Each row was made from one walk, in order. Every step used is in the known rows, and no mark comes twice. Write each row's walk.
Known rows:
viluv-vadat-fakize: [  0.6  14.2  17.1   0.8   2.4  13.4 -15.2  11.3  31.7  11.1  -0.6   7.8
  -6.9   3.3  -4.3   9.8   6.9  -6.9  31.2   4.5   3.7 -11.1]
vadat-fakize-vezi-kalu-bupe: [-12.5  10.2   2.8   4.9 -20.2  20.6  -0.9   2.9  -7.6  24.9   0.2 -20.3
 -14.2 -16.0  -0.4  -1.3 -10.7 -17.7  43.7 -11.9  -4.9  -4.1]
kalu-bupe: [ -8.5   4.4   5.3  -9.9  -1.4  13.9  -3.7  -5.8  -3.5  -0.7 -10.0  -6.3
  -3.4  -5.4   9.7  12.0  -2.3  -1.0  29.9   4.5   9.2  -0.5]
kalu-vezi: [ -1.4  -5.7 -10.0   0.8  -6.6  -0.7   3.2  -3.6 -11.3   4.7  -6.9  -7.5
  -4.1   2.6  15.6   7.8  -0.1   4.3  -9.8   2.1  12.8 -11.8]
fakize-vezi-kalu-bupe-fezer: [ -3.9   6.6  11.1  21.3 -15.7  18.5   2.2  -5.1  -0.3   0.6  -5.3 -15.0
 -13.3 -17.3  13.7 -18.6  -6.0 -21.9  20.1 -12.4  11.0 -18.0]
bupe-fezer-tate: [ -4.9  -7.5  12.1  43.1  -9.8  -8.0  15.9   7.1  17.9 -14.0  -2.9   6.7
   0.3  -4.9  -2.4  -8.1   2.0 -21.7   2.9   3.3   6.4  -2.0]
tate-fezer-bupe-fakize: [ 11.3   3.2  19.0 -15.4  -7.9 -24.2  34.4  -7.2   6.3  16.0 -14.3  11.0
  -9.4  -2.3  -2.7   4.4   6.5   4.6  -0.9   8.9   8.7 -23.4]
fakize-bupe: [ -3.2   5.5 -18.9  -5.1   3.7  -7.8   2.4 -15.3  -2.4  -2.2  -8.1  -0.6
   0.0   2.1 -12.1  -0.4  -7.2  -9.8 -13.0  11.9   5.4  16.3]
viluv-vadat-fakize-vezi: [  3.2  27.8  14.6   2.2  -6.0  11.2 -11.6   8.8  14.4  29.1  -1.4   2.7
  -1.2  12.7  -7.3   7.3   5.5 -17.7  33.8  -8.4  -2.6 -16.7]
kalu-bupe-fakize: [ -9.6   6.9  12.4 -13.6   5.1  18.0   0.0  -6.3   8.1  12.5 -16.6  -2.8
 -12.4   3.3   9.3  10.1   2.7  -8.4  29.2  16.3  20.2   0.5]
tate-fakize-vezi-kalu-bupe: [-18.4  11.8   3.6   5.6 -23.2  10.8  11.9 -14.4  -8.4   0.1  -4.2 -12.2
   2.5 -14.2   3.5  -8.2 -12.1   7.3  15.0 -24.5  -7.0 -12.9]
fakize-vezi-kalu-bupe-fezer-tate: [-13.8   4.5  12.0  49.8 -20.6  13.2  22.0   1.6   2.7  -0.9  -3.7 -10.4
  -7.6 -26.7  -2.8 -17.4  -8.5 -27.1  23.5  -9.3   3.7 -11.2]
vezi-kalu-bupe: [-12.8   1.1   2.0   5.6  -1.8  23.8   2.9  -6.4  -0.3  -5.7   1.3 -13.1
 -10.7 -29.1   5.9  -7.6 -10.0   4.8  17.2   2.5   1.4  -4.5]
boros-fakize: [ 4.3  4.6 -2.1  8.0  1.1 -8.4  3.0 -6.0  2.3  1.4  1.4 10.7 -1.7  2.2
 -0.5 -5.4 -3.0  9.4 -2.2 25.3 -1.7 10.7]
vezi-kalu-bupe-fezer-tate-fakize-vadat: [-25.0  -9.1   4.6  51.8 -24.4  18.8  21.4  15.2  33.7 -33.5   1.4  -2.7
   6.5 -23.6  -2.1 -23.9 -11.8  -2.2  16.3  12.8   6.6  -0.6]
boros-fakize-vadat: [  5.2   7.3 -16.3  10.0  -0.4   5.9  -1.9  12.8  10.8  -0.4   8.5  10.3
   8.1   8.0  -9.5 -13.6  -6.1  13.0  -4.2  43.9   0.2  20.5]
vadat-fakize-bupe-fezer-tate: [ -8.3  -5.2  -1.3  37.4 -15.4 -15.5   9.6   2.3  23.1  -2.7  -9.5   3.5
 -12.1   1.6 -15.9   1.1  -7.4 -43.3  13.7  14.4   9.0  16.6]
viluv-vadat-fakize-vezi-kalu-bupe-fezer: [ -4.6  21.2  25.6  21.7 -14.0  33.8 -11.5   6.0  28.8  11.6  -8.4  -7.2
 -19.0 -13.8  11.0  -8.0   2.4 -29.5  54.9  -8.6  13.4 -29.7]
viluv-vadat-fakize-bupe-fezer: [  1.3  13.0   8.6  14.0  -0.2   5.7 -16.9  -1.7  43.1  -0.7 -12.0  10.2
 -16.7  10.1  -2.2   2.9   4.3 -33.9  19.0  13.8  22.0  -7.8]
vadat-fakize-vezi-kalu-bupe-fezer: [ -6.8   3.6  14.6  21.5 -23.0  18.2  -2.2   5.1   7.2  14.8  -5.3 -16.0
 -21.9 -13.4  13.0  -7.7  -6.1 -34.8  47.7 -15.2  10.4 -14.8]
vezi-kalu-bupe-fezer: [ -9.2  -6.9  12.0  19.7  -7.5  22.8   0.6  -2.8  16.8 -17.3  -6.4 -12.7
 -17.9 -26.7  18.2 -14.7  -4.3 -11.5  19.3  -2.1  17.1 -13.6]
fezer-bupe-fakize-vezi: [ 10.6  18.0   7.3 -11.1   5.1 -11.5  16.1 -13.3   1.3  35.1  -3.3   7.8
 -11.3   4.5 -12.9  -2.6   2.9 -21.1  -3.1   1.8   1.5 -28.0]

Write each row's walk:
[-12.6  -9.7   1.0  43.9 -20.8  -5.9  16.8  19.3  33.7 -27.9   2.5  10.2
  16.4   6.6  -6.6 -17.2  -2.8  -6.1  -3.3   9.1   3.6   4.9] : bupe-fezer-tate-fakize-vadat
[-1.2  4.6 -8.8 -3.0  7.7 13.4  1.5 17.5 20.6 11.8  0.2  4.5  1.6 13.8
 -8.5 -9.5  3.8 -4.5 -1.6 31.1 12.5 10.9] : bupe-fakize-vadat
[ -9.5  14.0   0.5   6.1 -10.1  19.7   5.8  -7.5 -15.6  10.9  -3.0 -15.6
  -5.1 -20.8  -0.8 -10.4 -10.1  -5.3  21.0 -10.2  -3.3  -7.0] : fakize-vezi-kalu-bupe
[ -9.1   0.1 -10.0   3.7 -11.2   1.0   1.0  11.1  16.1 -13.7   6.4   5.2
  17.9  11.2  -3.4  -5.7  -4.0  16.0  -6.0   6.6  -1.4   7.7] : tate-fakize-vadat
[-12.9  -1.4  11.8  58.6 -31.9 -12.0  31.2   1.8  16.6 -13.6   2.1  -1.1
   5.4 -13.5  -9.2 -26.7 -10.6 -12.1 -10.1 -25.5 -10.2 -16.9] : bupe-fezer-tate-fakize-vezi-kalu
[-13.9   3.8   8.5   1.8   3.1  29.5   7.6  -5.7  15.3   6.7  -9.3  -7.7
 -17.2 -22.1   3.7  -7.1  -6.3  -2.4  16.9  12.3  11.6  -3.1] : vezi-kalu-bupe-fakize
[ -4.1   9.0  -1.9  16.1 -16.2   6.4   3.6   7.4  -3.4  27.4   8.8 -13.4
  -8.7 -10.5 -10.0 -10.3  -9.2 -17.1  14.0 -18.0 -14.6  -5.9] : vadat-fakize-vezi-kalu
[ -3.4  13.9   0.4  12.3  -2.7   8.3  15.0  -3.4   2.8  25.6  -1.4  -3.9
  -8.5  -7.5 -10.1 -20.3  -3.4 -13.4 -11.2  -4.6  -2.9  -9.8] : bupe-fakize-vezi-kalu
[ 13.3  17.2  16.6 -14.2 -14.6 -27.3  37.9  -9.9 -11.2  33.5 -14.1   7.9
  -3.1   7.7  -5.5   3.2   6.7  -4.1  -0.1  -2.3   4.4 -29.2] : tate-fezer-bupe-fakize-vezi
[ -2.1  -3.7  -3.6  10.2 -10.2 -10.4  -7.0  -4.4  19.5   2.4  -9.6   0.4
 -17.9   9.8   1.6   2.9  -3.8 -38.9  12.7   6.8  18.1  10.5] : vadat-fakize-bupe-fezer
[  3.1  15.1   4.6  -2.0  -0.6  -1.1   7.2  -2.5  -4.2  30.2  -7.7   1.9
  -0.9  17.9  -3.9  -0.9   3.3 -17.4   1.8  -0.1   5.5  -4.5] : bupe-fakize-vezi
[  1.8  -0.9  -7.6  10.9  -1.7 -10.1  -2.0 -14.4  13.3 -14.0 -11.8   1.6
  -8.3   4.3   0.3  -7.9  -1.9 -26.6 -11.9   9.3  20.1   6.5] : fakize-bupe-fezer
[ -6.8  -2.5  -4.4  11.8 -14.0 -19.1   2.5 -19.3  19.9 -25.7 -14.1   8.3
  -1.9  13.0   3.8  -6.5  -4.0 -13.3 -16.9  -3.4  13.8   2.6] : tate-fakize-bupe-fezer
[-12.3   5.6  16.7  21.5 -28.4   7.5   8.7 -10.4   6.8 -10.9  -9.6 -11.2
  -5.0 -10.3  19.6 -15.4  -7.4  -9.3  15.4 -25.8   8.4 -23.3] : tate-fakize-vezi-kalu-bupe-fezer
[ 10.0   5.6   3.7 -12.9  -9.0 -11.8  31.4  10.4  13.8  13.0  -5.4   9.4
   2.4   2.9  -9.9  -2.9   5.2   7.8  -1.9  29.2  11.1 -11.8] : tate-fezer-bupe-fakize-vadat
[-10.0 -10.8  17.2  41.7 -22.2 -17.8  19.3   1.7  23.6 -22.6  -3.8  10.3
   5.3   2.6   0.8  -6.3  -0.9  -8.3   0.2 -10.2   2.1  -7.2] : bupe-fezer-tate-fakize
[-22.6  -9.6  18.6  47.7 -23.3   6.6  23.5  -1.1  26.6 -30.1  -5.4  -2.1
  -4.7 -28.3   4.8 -14.3  -9.0  -4.2  17.0  -7.7   5.2 -11.3] : vezi-kalu-bupe-fezer-tate-fakize
[-25.9   8.5   5.8  33.5 -27.6   4.5  29.1  -5.8  -6.8  -2.4  -2.8  -9.4
   6.0 -22.0 -13.9  -9.8 -15.8   2.6  17.7 -17.9 -16.5  -6.3] : fezer-tate-fakize-vezi-kalu-bupe
[-16.3  -3.2   6.6  28.2 -17.4 -15.2  23.4  -0.4   9.2 -15.4  -1.3   7.7
  14.1   1.0 -11.6   0.1  -4.8   7.9  -3.3  -6.3 -12.7   3.0] : fezer-tate-fakize
[ -6.4  -1.7  -7.7  39.7  -7.5 -14.7  16.9  -8.0  15.0 -17.4  -8.8   6.0
  -3.9  -0.5 -13.7  -9.6  -6.6 -31.4 -11.4  14.7  10.8  13.7] : fakize-bupe-fezer-tate
[-16.5   7.9  20.5  33.3 -31.3  -7.2  19.1  -6.0   3.0  -9.1 -14.7  -2.1
   7.1   7.0   6.8  -0.2  -3.6 -17.9  29.6 -15.3   7.5 -10.8] : kalu-bupe-fezer-tate-fakize-vezi
